What can hang from each mark:
K_96: K_229 K_509
K_229: K_96 K_543 K_914
K_913: K_509
K_781: K_96
K_160: K_585
K_46: K_913
K_509: K_913
K_261: K_160
K_914: K_171
K_585: K_160 K_781
K_941: K_171

Every row comes from one small tree of marks. The marks that hang from a mark follow it in brackets, in the order of their numbers. Every link used is in the known rows. Which tree was each row made from?
Known rows:
K_96{K_229{K_543}}: [ -8 -41 -45   1  19   9   2  -1   7 -40   8  -3   2 -40  19   9   0  -8
   5  11]
K_160{K_585{K_781{K_96}}}: [-21  -6 -24   7   8   6  34  13  17  26  -8  -9   4 -38   6   1 -12  -1
  25  16]
K_229{K_96 K_914}: [ -8 -34 -69   6  12  17  -1  25  -3 -30   2  -8   3 -18  13  27  10 -12
  13   0]
K_941{K_171}: [  9   1 -18  -1  -9   5  16  12   7  -5   8 -15   0 -31  -4  16  -5  -5
   9   2]
K_585{K_160 K_781{K_96}}: [-17   0 -17   8  11 -13  21   7  19  31  -3 -11   7 -46  -5   9  -8  -4
  20  24]
K_46{K_913{K_509}}: [ 13   5 -21 -10   3  85  -4  -8  -4   7  -3  -1  12 -19  -1  44 -34  -5
  23   3]
K_229{K_96{K_509{K_913}} K_543 K_914{K_171}}: [  -7  -66 -104   -4    9   72    3   31   -4  -41    7  -19   -9  -31
   12   31   18  -16    3    3]
K_96{K_229}: [ -8 -29 -21   3  15  11  11   6  13 -21   9  -3   2 -33  13  17  -1  -6
  19  11]
K_261{K_160{K_585}}: [-29  13 -30   4   8  23  11  13  11  41   9   1   1 -23  16 -24 -28  -5
  30  17]
K_781{K_96}: [ -5 -14 -15   8   6   0   6   0  10   4 -13 -13   8 -34   8  15   1  -3
  19  12]
K_781{K_96{K_509{K_913}}}: [ -8 -29 -19  10  15  57  16   5  15  22 -11 -22   2 -36   7  26   0  -2
  29  17]
K_160{K_585{K_781{K_96{K_229{K_914} K_509{K_913}}}}}: [-29 -52 -49   3  22  59  43  28  20  12   0 -13  -3 -48  12  17  -6  -4
  30  20]
K_781{K_96{K_229{K_543 K_914} K_509}}: [-19 -81 -65   3  25  18   5   6   9 -37  -7 -15   7 -51  22  13  16 -10
   9  14]
K_781{K_96{K_229{K_543 K_914{K_171}} K_509{K_913}}}: [-12 -84 -68  -4  12  57  11  17  10 -35  -2 -18  -5 -56  16  26  17 -10
   8  16]
K_914{K_171}: [  3  -4 -24  -3 -13  14   8  15   8  -9   6 -10  -3 -32  -1  14   5  -6
  10   5]
K_261{K_160{K_585{K_781{K_96{K_509}}}}}: [-41 -11 -32   8  16  25  27  16  20  61  -2  -8   4 -36  13 -27 -22  -5
  38  20]
K_229{K_96{K_509} K_543 K_914{K_171}}: [ -11  -65 -105   -3    8   34   -1   28   -5  -49    6  -17   -2  -29
   13   17   24  -18   -1    0]
K_96{K_509}: [ -9 -16 -24   9  16  33  13   6  12  11   2 -16   6 -27   7  11   2  -6
  24   8]
K_160{K_585{K_781{K_96{K_229 K_509}}}}: [-32 -39 -31   7  23  20  43  15  23  19  -3 -10   4 -43  12   2 -10  -2
  33  20]
K_781{K_96{K_229}}: [-12 -40 -18   5  14  -2  11   1  14 -14  -7  -8   6 -41  15  18   2  -3
  21  15]
K_46{K_913}: [ 10   5 -25  -2   5  49  -2   2   0   1   0  -6   1 -22   3  23 -24  -4
  15   9]
K_261{K_160{K_585{K_781{K_96}}}}: [-36   0 -27   6   9  11  23  15  17  53  -2  -2   3 -35  12 -26 -25  -3
  32  20]
K_781{K_96{K_509}}: [-11 -29 -20  11  15  18  13   1  14  14 -13 -20  10 -35   9  12   5  -4
  26  13]

Write each row's tree:
[-26 -18 -28   9  16  22  39  14  19  33  -8 -15   6 -38   7  -1  -9  -2
  30  17] => K_160{K_585{K_781{K_96{K_509}}}}
[-32 -62 -69   2  24  22  32  18  15 -11  -3 -11   4 -51  18  -1   0  -7
  15  17] => K_160{K_585{K_781{K_96{K_229{K_543 K_914} K_509}}}}
[-18 -62 -50   3  25  35  13  19  12 -27   9 -11   4 -38  15  18  12 -10
  19   9] => K_96{K_229{K_914} K_509}
[-22 -33 -39   3  21 -16  18   2  18   0   2  -7   5 -56   6   6  -6  -6
  12  27] => K_585{K_160 K_781{K_96{K_229{K_543}}}}
[-14 -77 -78  -7  13  34   7  20   7 -53  12 -12  -2 -49  15  11  20 -14
   1   8] => K_96{K_229{K_543 K_914{K_171}} K_509}
[-31 -49 -50   5  25  19  36   9  19   4  -4 -10   4 -48  17  -5  -7  -5
  22  20] => K_160{K_585{K_781{K_96{K_229{K_543} K_509}}}}
[-10 -62 -98   5  25  72   0  22  -4 -33   4 -17  -2 -25  18  30  11 -15
   8   5] => K_229{K_96{K_509{K_913}} K_543 K_914}
[-14 -65 -56  -5   9  36  16  27  12 -34  12 -12  -3 -43  10  19  19 -11
  14   7] => K_96{K_229{K_914{K_171}} K_509}
[-27 -53 -49  -2  12   5  30  25  21   4   6 -14   1 -59  -3  14   9  -9
  18  24] => K_585{K_160 K_781{K_96{K_229{K_914{K_171}} K_509}}}
[-29 -50 -44   5  26   4  28  19  21  10   2 -13   6 -54   2  13   4  -8
  22  26] => K_585{K_160 K_781{K_96{K_229{K_914} K_509}}}
[-40 -34 -49   1  14  13  23  25  16  24   3   2   1 -44  18 -20 -16  -6
  28  20] => K_261{K_160{K_585{K_781{K_96{K_229{K_914}}}}}}
[-29 -49 -49   4  26  53  40  13  19  11  -1 -12  -2 -50  16   8 -12  -3
  25  23] => K_160{K_585{K_781{K_96{K_229{K_543} K_509{K_913}}}}}
[-27 -40 -45   2  14   8  35  23  16  -4  -3  -6   2 -47  13   6  -5  -4
  20  17] => K_160{K_585{K_781{K_96{K_229{K_914}}}}}
[-30 -39 -30   6  23  55  47  19  23  27  -1 -12  -2 -44  11  14 -13  -1
  36  23] => K_160{K_585{K_781{K_96{K_229 K_509{K_913}}}}}
[ -9 -58 -68  -3  17  13  -4  10   3 -57   8  -4   2 -44  20  14   9 -12
  -2   9] => K_96{K_229{K_543 K_914}}
[-17 -75 -73   0  28  34   4  12   7 -47   9 -11   3 -45  21  11  13 -13
   6   9] => K_96{K_229{K_543 K_914} K_509}
[-10 -77 -77  -8  13  77  11  25   7 -44  14 -14 -10 -51  13  26  15 -12
   5  11] => K_96{K_229{K_543 K_914{K_171}} K_509{K_913}}
[-10 -30 -47  11  24  69  16  17   7   8   5 -17  -1 -14  11  34  -1  -8
  31   8] => K_229{K_96{K_509{K_913}}}
[-22 -18 -28   9  16  56  43  18  20  41  -6 -17   0 -39   6  11 -14   0
  34  20] => K_160{K_585{K_781{K_96{K_509{K_913}}}}}
[-10 -44 -73   8  27  66   6  10   1 -13   3 -17  -2 -21  17  25   0 -11
  17   8] => K_229{K_96{K_509{K_913}} K_543}
[-23 -47 -58   1  20 -13  14  11  14 -15   2  -7   4 -60   6   9   2  -9
   5  26] => K_585{K_160 K_781{K_96{K_229{K_543 K_914}}}}
[-16 -56 -22   7  24  54  22   6  18   4  -5 -17   1 -43  14  29   1  -3
  32  20] => K_781{K_96{K_229 K_509{K_913}}}
[-24 -24 -21   5  19 -16  26   8  22  15   3  -7   5 -51   1  12  -7  -4
  22  27] => K_585{K_160 K_781{K_96{K_229}}}
[-10 -65 -55  -6  10  79  21  32  12 -24  14 -15 -10 -45   7  34  12 -10
  17  11] => K_96{K_229{K_914{K_171}} K_509{K_913}}
[-13 -44 -73   9  27  28   1   6   0 -22   2 -15   6 -19  19  12   5 -13
  13   4] => K_229{K_96{K_509} K_543}
[  -4  -51 -100   -5   -1   16   -8   26   -9  -59    5  -10   -3  -29
   13   19   19  -17   -8   -1] => K_229{K_96 K_543 K_914{K_171}}
[-18 -67 -44   6  26  14   9  -4  14 -21  -7 -15   8 -47  20   9   7  -7
  17  17] => K_781{K_96{K_229{K_543} K_509}}
[-11 -49 -73   8  22  74  11  30   1 -12   5 -17  -3 -19  11  39   9 -12
  23   5] => K_229{K_96{K_509{K_913}} K_914}
